In the rows, 128 means zero.
Known rows, with every step that occurs
W/A/D/V/N/X: [185 134  89 122 138 193 161 140 134 166 150 108 186  95 155 139 107 190
 112 151 127 191 123 124  40 158 148  79 152  94 159 115 146 146 112]
D/V/U: [166 152 131 155 152 165 145  82 109 119 121 144 189  86 161 133 131 205
 111 123 149 125  93 113  99  97 155 103 150 120 124 129 116 157  64]
U/Y/N: [150 154 106 113 168 152 126 140 126 134  97 155 142 102 135 116 123 197
 102 138 125 169 119 125  81 138  99 103 177 141 147 142 116 155  88]
Y/U/V/W: [159 119 107 151 116 211 123 115 117 103  90 117 136 101 115  75  74 179
 102 102 171 124 104 143  92 116 120 102 148 164 145 120 121 129  70]
X/U/V/N/Y: [164 112 104 130 128 157 162 148 120  98 133 107 161 120 102 131  74 182
  93 193 124 184 133 116  89 166 162 115 141 143 131 173  76 135 129]
V/U/X/N/Y: [157 154  75 134  80 156 151  86 124  66 144 176 168 117 155  94  81 185
  93 166 139 148 106 117  67 120 134 119 121 148 151 145  83 167  89]
A/D/V/U: [153 136  96 156 149 171 127  90 122 138 130 158 204  78 178 135 123 208
 106 142 160 136  94 126  90 108 154  93 119 129 136 118 109 154  73]
N/Y/U: [121 147 101 136 104 173 132 124 133 111 109 134 148 102 131 102 106 193
 124 157 172 130 104 110  78 123 169 116 139 113 102 151 112 135 106]
Y/N/X/U/V: [181 137 123 143 117 164 138 154 107 137 126 100 159 138  88 118 109 203
  81 131 134 191 139 147  46 122 154  69 180 127 155 143  92 136  82]
X/N/V: [153 134  86 122  91 155 130 137 120 137 131 128 123 152 101 100 112 167
 114 131 109 170 117 121  58 138 107  90 126  96 140 182 102 155 112]
N/X/U/Y: [143 148  56 132 106 157 124 151 120 131 131 105 182 113 130 129 136 201
 121 128 150 161 141 128  60 144 181  87 160 111 151 130  78 170  79]
Y/N/X/U: [154 147 112 133 102 162 140 150 107 137 119  98 169 117 117 116 137 221
 104 140 135 170 140 119  35 114 153  80 181 120 141 142 106 141  91]
V/N: [152 119 107 123 134 153 152 114 128 118 111 117 125 117 139 118 121 170
 127 165 107 150 135  90  83 133  98 116 167 133 153 164 136 127 128]
Y/N/V/U/X: [159 148 109 123 116 158 142  75 114 117 130 167 166 124 134 118  84 214
  55 108 154 163  89 117  20  94 118  71 160 145 143 118  89 132  63]
X/U/Y/N: [136 151  92 102 147 149 118 152 117 125 112 131 183  90 134 118 127 212
 101 139 130 177 133 122  82 149 123 103 165 140 153 138  91 148  83]
Y/N: [151 149 138 121 142 146 135 131 117 138  99 135 136 114 121 105 137 190
 113 144 116 154 113 114  82 113  97 100 172 127 129 151 140 130 100]
D/V/N/X: [189 140 117 143 132 171 168 130 119 137 120 103 151 112 141 131 121 195
 108 149 113 170 126 108  18 121 157  98 190 113 141 143 124 148  95]
V/W: [147 145 108 138 122 173 141 124 123 117  97 111 148 101 135  83 132 174
 120 133 132 111 103 110 106 116 109  95 166 152 126 137 136 143 104]
Y/N/X/U/V/W: [180 134 118 149 119 194 135 169 103 119 110  89 173 113  93  90  90 207
  72 124 133 172 128 152  42 125 131  75 188 166 150 124  99 146  78]
Y/U: [128 135  99 134 110 183 126 104 125 119  99 125 132 106 136  96 129 186
 133 120 164 125 118 112  93 106 141 103 142 113 135 141 133 119  96]
D/A: [154 148 115 137 158 113 120 123 125 148 107 121 159 115 117 112 154 181
 154 160 128 131 124 114  98 118 114  79 150  87 141 172 118 162 121]
V/U/Y: [143 131  77 139 147 157 119  87 118 109 119 168 170  92 164 127 118 182
 110 127 143 126 115 117 111 119 113 105 144 134 146 131  94 166  71]
U/Y: [139 146  82 119 144 145 130 130 132 132 108 144 148 116 137 112 130 173
 125 132 135 144 116 119 102 145 126 106 157 121 137 140 110 157  87]
A/W: [ 96 136  82 122 139 138 140  93 141 147 110 138 122  92 128 117 150 152
 132 143 142 100 107 108 114 121 108 124 168 124 131 132 131 124 127]
N/Y/U/V/D: [154 128 127 130 114 185 191 143 122 111  92 142 133 147  66 107  76 172
  93 142 170 134  91 137  95 144 167 124 123 161 123 150 109 133 128]
V/U: [141 131 113 148 123 154 139  73 113 110 114 143 164 104 150 121 138 179
 114 134 142 116 114 105 108  99 123  98 143 125 140 139 115 149  88]
D/A/W: [106 132  83 127 173 112 126  98 143 159 107 142 148  63 122 121 150 166
 147 161 141  91 110 115  97 120  93 114 165  98 143 140 118 150 136]
V/W/A/K: [135 154 114 120 120 186 177 118 121 145 122 103 153 105 134  97 137 185
 124 126 131 158 106 103 112 134  97  59 166 106 165 128 183 136 104]
U/V/D/A: [187 130 145 128 165 124 170 151 108 152  96 122 138 147  46 107 111 157
 117 143 126 124 110 141 117 146 109  85 136 140 154 160 111 164 146]
D/V/U/X/N/Y: [184 178  95 140 104 164 152  96 122  77 149 172 198 100 166 113  78 208
  93 154 145 155  85 122  56 120 156 119 132 136 139 137  79 182  58]
U/V/N: [181 108 120 134 147 157 153 122 120 119 112 118 118 139 106 110  90 153
  99 151 107 168 133 120  94 146 101 104 160 147 158 162 119 129 117]

Rows
[160 159  94 120 143 160 134 137 131 178 138 128 196  99 147 128 131 182
 126 139 145 162  92 131 114 151 158  81 126  84 135 118 146 137 104]
W/A/D/V
[157 151  95 141 141 186 128 140 133 150 109 125 194  80 156  98 123 199
 111 131 144 135  82 131  84 127 138  92 143 154 126 117 136 143  97]
A/D/V/W
[154 128  88 130 141 203 134 125 144 120 122 143 182  63 168 128  74 219
 104 183 163 175 107 118  40 148 167 128 134 136 120 134 111 132 113]
A/D/V/N/Y/U
[131 142  82 131  87 184 121 131 132  93 109 146 140  98 133  88  94 186
 127 169 151 145 115 120  73 133 134 133 123 109 128 181 103 149 106]
X/N/Y/U
[166 114 126 127 117 182 173 126 110 124  84 128 120 144  68  92  87 163
  93 102 167 125 103 136 100 131 139 110 126 165 157 133 127 124 118]
Y/U/V/D
[172 122 110 129  88 199 174 150 117  95 101 145 114 137  64  82  56 161
  94 147 144 151 105 147  88 159 131 130 100 166 157 171  98 149 132]
X/N/Y/U/V/D
[168 148  71 123 169 177 126 103 126 146 151 169 230  65 190 149 107 202
 102 123 167 156  93 142 115 152 140  87 114 112 153  90 106 168  66]
W/A/D/V/U/Y
[175 175 125 126 148 183 168 131 119 137 118 100 193  78 140 110 122 186
 122 121 137 135  76 116 110 139 131  94 162 119 126 113 153 154  90]
D/V/W/A
[178 128 156 132 156 126 188 135 108 169 106 122 126 155  47 109 123 181
 114 141 131 157 117 130 107 146 103  60 149 129 193 153 137 161 135]
U/V/D/A/K
[175 127 143 124 133 148 186 141 108 141  97 124 116 172  49 104 116 147
  98 121 130 131  99 133 125 141 136 103 143 167 148 147 127 134 130]
U/V/D
[162 154 132 138 122 162 141 141 116 144 108 120 136 125 111 109 134 199
 100 142 123 163 126 126  32 105 123  78 193 119 134 140 133 144  97]
Y/N/X
[161 125 105 131 124 215 141 122 119 116 107 109 152  94 108  79  68 165
 105  98 173 133 103 143 112 137 118  96 135 137 151 109 142 122  83]
Y/U/V/W/A
[152 141 125 107 105 154 193 137 115 153 102 117 129 162  59 119 124 163
  96 118 129 129  90 109  79 143 152  84 132 133 124 154 115 137 145]
N/V/D
[146 147  84 111 131 186 118 161 120 129 109 118 190  86 118 108  87 222
  70 118 132 171 108 126  37 148 111  86 164 158 134 123  71 152  81]
X/U/Y/N/V/W
[135 137  81 112 122 153 137 128 132 164 135 129 166 120 141 117 132 165
 133 144 146 155 113 128 131 149 130  75 121  98 144 135 149 129 132]
W/A/D
[174 152  88  91  69 150 182 132 121 128 117 143 121 182  78  85  87 158
  89 103 118 146  93 120  42 148 120  95 121 163 170 146 101 149 128]
U/X/N/V/D
[129 167  82 121  91 169 149 107 146  96 114 155 156 124 140  89  83 194
 108 138 183 140  93 110  55 118 179 117 146 134 123 128 106 127  89]
N/Y/U/X
[148 150  99 116 111 190 154 137 123 148 123 100 160 114 104 109 108 170
 101 114 139 143  86 112  80 144 120  65 142 109 117 136 126 146 105]
N/V/W/A
[157 130  54 111  93 201 123 147 128 149 137 127 168 110 126  86  87 160
  99 129 118 174 106 138  76 171  84  64 103 112 152 142 121 152 125]
X/N/V/W/A/D
[132 151 119 115 112 143 171 111 121 168 134 110 131 126 126 122 149 185
 140 133 140 177 121  97 119 145 120  56 160  67 166 143 178 131 106]
W/A/K
[140 130 108 143 108 168 139  79 107 130 124 141 158 125 126 137 115 184
  99 123 148 130  95 107  72 106 142  70 132 107 117 148  94 145  86]
N/V/U
[174 162 125 136 184 173 130 107 112 117 113 172 201  61 177 140 105 233
  85 124 141 159  98 133  69 113 107 111 165 147 142 116  98 169  39]
D/V/U/Y/N
[179 140  87 132  97 191 154 156 100 125 143  64 187 122  91 107  93 178
 102 116 151 162 123 145  94 152 163  67 153 121 151 111 110 154  90]
N/X/U/V/W/A
[157 139  67 146 161 176  98  99 126 135 131 178 214  77 189 141 117 216
 105 130 164 150  97 145  93 127 150 101 128 139 145 102  90 172  57]
A/D/V/U/Y
[139 144  85 139  79 154 141 138 114 133 134  81 171 122 116 121 152 195
 128 131 146 142 137 107  61 119 187  83 163 100 137 144 101 146 104]
N/X/U
[152 146  56 113  58 178 111 103 130 113 128 147 123 138 121  76  65 189
  97  96 160 165 107 123  12 120 133 102 122 129 166 136  91 129  73]
Y/U/X/N/V
[186 100  98 145 111 205 144 115 121 109 109 108 114 128 116  98  63 180
  91 124 145 171 153 131  23 122 140 102 168 134 170 131 119 123  88]
Y/U/V/N/X
